Each row comes from the steps of one walk. Every step used is in the known rows, and no mark comes twice. Write the walk behind each row, first mark first.
Known rows
gasi -> lasa -> miba -> ruki: [ 16.3  20.3  34.3  40.5 -12.7  31.2  34.8 -21.2 -13.2  12.4  24.3 -11.7
  18.0 -19.3  -8.4  14.8  23.0   5.0]
miba -> ruki -> lasa: [  1.0  10.4  16.5  -3.0  25.3  16.6  18.0   3.3  -1.4   4.8 -13.1   5.7
  33.5 -26.1 -14.6   4.9   2.1   9.0]
gasi -> lasa -> motin -> ruki -> bokekid -> miba: [  8.4  45.0  33.8  41.7 -11.2  29.1  16.9 -13.9   0.5  11.8  17.5 -30.1
  38.3 -17.1 -26.0  -6.6  19.8   3.3]
zuge -> gasi -> lasa -> motin -> ruki -> bokekid: [ 34.7  41.6  20.1  11.8  -4.8   8.1   1.7   5.6 -45.1  12.6  31.1 -16.6
  31.8 -24.2 -15.7 -23.8  11.4  14.8]
kisiz -> zuge -> gasi -> lasa -> motin: [ 29.9  18.6  20.5  -5.0 -44.0  -0.1 -19.5   1.5 -38.6  -2.2  27.1   4.0
   8.5 -24.6   2.1 -13.3  23.9  44.1]
ruki -> lasa -> motin: [ 12.4  18.0  11.0 -15.7  -9.1  18.2 -20.9 -15.3  -5.2  -8.9   5.2  -7.0
  23.0 -41.3 -29.0 -25.6  -0.8  20.8]
motin -> ruki -> lasa -> miba: [  0.8  21.1  13.0   1.0   8.5  10.8  19.4 -16.5  -6.5  28.1  10.8  -1.1
  24.0 -30.9 -58.5  -5.8   2.2 -11.7]
miba -> lasa: [ -8.2  12.0   8.0   7.0   4.7   5.3 -19.6   2.6  12.5  11.7   2.6 -24.2
  -4.6 -21.9 -20.2 -23.0  -0.5  21.7]
motin -> ruki -> lasa: [  1.7  12.5  10.1 -12.9  21.0   2.9  14.3  -4.3  -5.7  23.8  -5.6  -6.8
  14.8 -22.8 -45.4 -12.7  -8.9 -13.5]
kisiz -> zuge -> gasi -> lasa -> motin -> ruki -> bokekid: [ 26.3  33.0  22.0   2.2 -32.6   2.0 -13.2  -0.2 -35.5  12.9  21.1  -4.4
  32.9 -26.8 -18.6  -2.5  29.0  30.4]
kisiz -> zuge: [ -0.8  -3.4   5.5  -9.9 -30.8  -5.3 -16.8  -3.4   0.5   0.3  -2.8  10.7
   2.9  -7.7  -2.6  15.4  18.8  22.3]
gasi -> lasa: [ 24.5   2.0  17.4  10.2 -11.8  16.5  11.7 -16.8 -10.3   0.0  12.9 -26.0
 -15.3 -11.1   2.7  -5.7   2.3   1.4]
zuge -> gasi -> lasa: [ 42.8  13.6   3.1  -3.8  -6.5   0.2   2.1   7.4 -42.3   1.3  31.1  -8.0
 -10.7 -17.2   5.8 -29.3   1.9  18.8]
lasa -> motin -> ruki: [-18.0  31.6  41.2  21.7   2.7   4.1   8.3   5.8 -16.8  13.6   5.3   2.8
  39.5  -1.0 -19.9  -8.1   6.3  -3.6]
zuge -> gasi -> lasa -> miba -> ruki -> motin: [ 42.8  29.7  16.1  21.4 -10.0  14.9  13.7  -6.6 -42.3   3.0  43.5  10.5
  22.1 -37.1  -7.9 -10.3  10.4  28.8]
ruki -> lasa: [ 18.0  -0.3  -9.2 -28.6   1.6  10.6 -12.2 -14.3   2.9  -5.0  -1.1 -10.9
   1.1 -36.0 -27.7 -17.7  -7.6  10.9]
miba -> lasa -> motin: [-14.1  28.4  29.0  18.6  -6.1  12.8 -29.4   1.7   4.1   6.6   9.8 -22.6
  18.1 -27.0 -20.8 -30.6   5.9  34.7]
gasi -> lasa -> miba -> motin -> ruki: [ 21.2  38.6  50.3  38.7 -32.2  28.9  26.8 -25.3 -17.4  19.1  33.9 -12.3
  11.5 -29.2 -24.2  -7.9   9.1  -4.2]
bokekid -> motin -> ruki -> lasa: [-11.6  20.6   0.5  20.2  -7.7  25.0   8.9 -13.2   0.7  -0.1  -1.2  -6.6
  29.0 -40.9 -27.6 -22.1 -14.6  -1.2]
miba -> motin: [  5.7  29.2  33.1   8.0 -22.3   9.5  -5.8   2.3  -3.8  -1.4   7.3  11.2
  11.6 -19.1   1.6 -16.9  -7.9   4.2]

Which walk is each row?
[ -4.3  39.7  48.2  14.9  -7.3   4.0  13.8   7.5  -9.2  18.0   3.0  12.5
  22.6 -13.6 -16.0 -15.5 -10.7 -14.9]	miba -> motin -> ruki
[  6.8  39.1  42.2  -3.1  -5.0  12.2   5.4  -1.8  -8.0  16.4   2.1   5.6
  23.6 -37.1 -33.3 -25.4 -15.7  -7.7]	miba -> motin -> ruki -> lasa
[ -1.8  25.4  22.1  39.7  -3.6  20.5  19.6 -17.3  -1.2   4.3  20.0  26.5
  47.7 -27.5 -20.6  29.6  15.0  13.8]	lasa -> miba -> ruki -> motin
[-10.7  50.3 -10.8  35.3  -4.4  24.8 -24.5  -1.8  43.6   5.9   6.7 -28.1
  51.3 -26.9 -36.9  -5.9  26.7  29.9]	ruki -> bokekid -> miba -> lasa -> motin
[ 36.6  29.8  26.1   3.1 -58.6   5.8 -13.9  -5.5 -35.6   4.3  38.1  14.5
   8.1 -37.1  -6.3 -11.3  24.2  40.2]	kisiz -> zuge -> gasi -> lasa -> miba -> motin
[ 46.5  37.0  21.2  15.0 -32.4  12.9   4.3  -3.7 -44.8   5.8  50.4   3.3
   4.5 -34.7  -5.6 -30.4   7.8  23.1]	zuge -> gasi -> lasa -> miba -> motin
[ 42.7  52.2  22.5  21.4 -20.8  16.7  10.1  -5.5 -40.1  22.0  44.5  -6.5
  28.1 -37.0 -27.3 -19.4  12.7  10.1]	zuge -> gasi -> lasa -> miba -> motin -> ruki -> bokekid
[-13.6  37.4  10.2  29.2   8.0  26.7  15.8  10.4  25.1  -3.3   3.7  12.5
  51.2 -22.6 -19.4  -7.8  19.7  27.6]	bokekid -> miba -> ruki -> lasa -> motin
[ 23.2  22.6  35.5  42.4 -15.6  32.4  28.0 -31.0 -11.2   3.0  28.0  -4.9
  23.3 -32.3 -13.7  16.0  15.0  13.8]	gasi -> lasa -> miba -> ruki -> motin
[-22.8  36.8  40.3  25.1   7.2   8.2 -12.8   6.9   0.2  24.2   7.2 -21.5
  26.6 -22.8 -36.1 -29.1   4.9  19.9]	miba -> lasa -> motin -> ruki
[-18.8  51.3  21.3  37.5   2.3  15.9   6.9   2.3   9.7  15.8   5.5  -6.2
  64.8  -7.3 -34.3   1.5  19.8   1.4]	lasa -> motin -> ruki -> bokekid -> miba
[ -8.4  27.5  -2.9  20.8  15.6  21.5  21.1  11.0  29.7   0.8  -0.9  11.9
  35.7 -19.0 -19.5  -4.2  15.6  20.1]	bokekid -> miba -> ruki -> lasa
[-17.5  27.4  -9.8  29.3  -0.6  12.0 -11.0   8.8  41.0   5.2  10.7 -11.4
   4.9 -15.7 -23.1 -26.0  12.4  31.6]	bokekid -> miba -> lasa
[ 25.4  47.1  41.1  39.8 -30.9  33.7  21.4 -31.3  -9.2  21.4  30.3 -21.8
  27.3 -34.8 -33.6   4.5  15.4  -5.3]	gasi -> lasa -> miba -> motin -> ruki -> bokekid
[-23.8  19.2   5.7  37.1  -9.5  20.0  16.7  -3.4  -1.4   1.2  -0.6  -0.7
  28.7 -16.5 -10.1 -11.1 -10.1  -7.4]	bokekid -> motin -> ruki
[ -2.5  25.2 -22.9  28.9 -16.9  30.3 -12.0 -18.9  19.8  -9.9  -3.7 -21.9
  46.5 -30.2 -12.1  10.4   4.5   6.4]	ruki -> bokekid -> motin
[ 23.9  12.5  19.1  28.7 -28.0  25.7  17.7 -30.6 -11.0   8.0  32.1 -20.2
  -3.7 -20.3 -13.2   3.4  15.4   4.4]	gasi -> lasa -> miba
[ 29.2  51.3  12.5  24.2  -7.2  12.4   5.8   8.9 -28.9  11.3  35.8 -12.4
  35.1 -23.2 -20.0 -28.7  17.7  21.2]	zuge -> gasi -> lasa -> motin -> ruki -> bokekid -> miba
[ 39.3  35.9   8.4  21.6  -7.9  18.1  16.1  -1.8 -36.2  13.1  37.2  -6.6
  32.6 -29.0 -12.5  -2.9  22.9  20.8]	zuge -> gasi -> lasa -> miba -> ruki -> bokekid
[-21.4  27.4   3.2  39.4  13.0  14.4  29.3  19.3  27.6   2.2  -0.1  17.8
  35.9   4.6  -0.7   6.8  20.9  13.8]	bokekid -> miba -> ruki
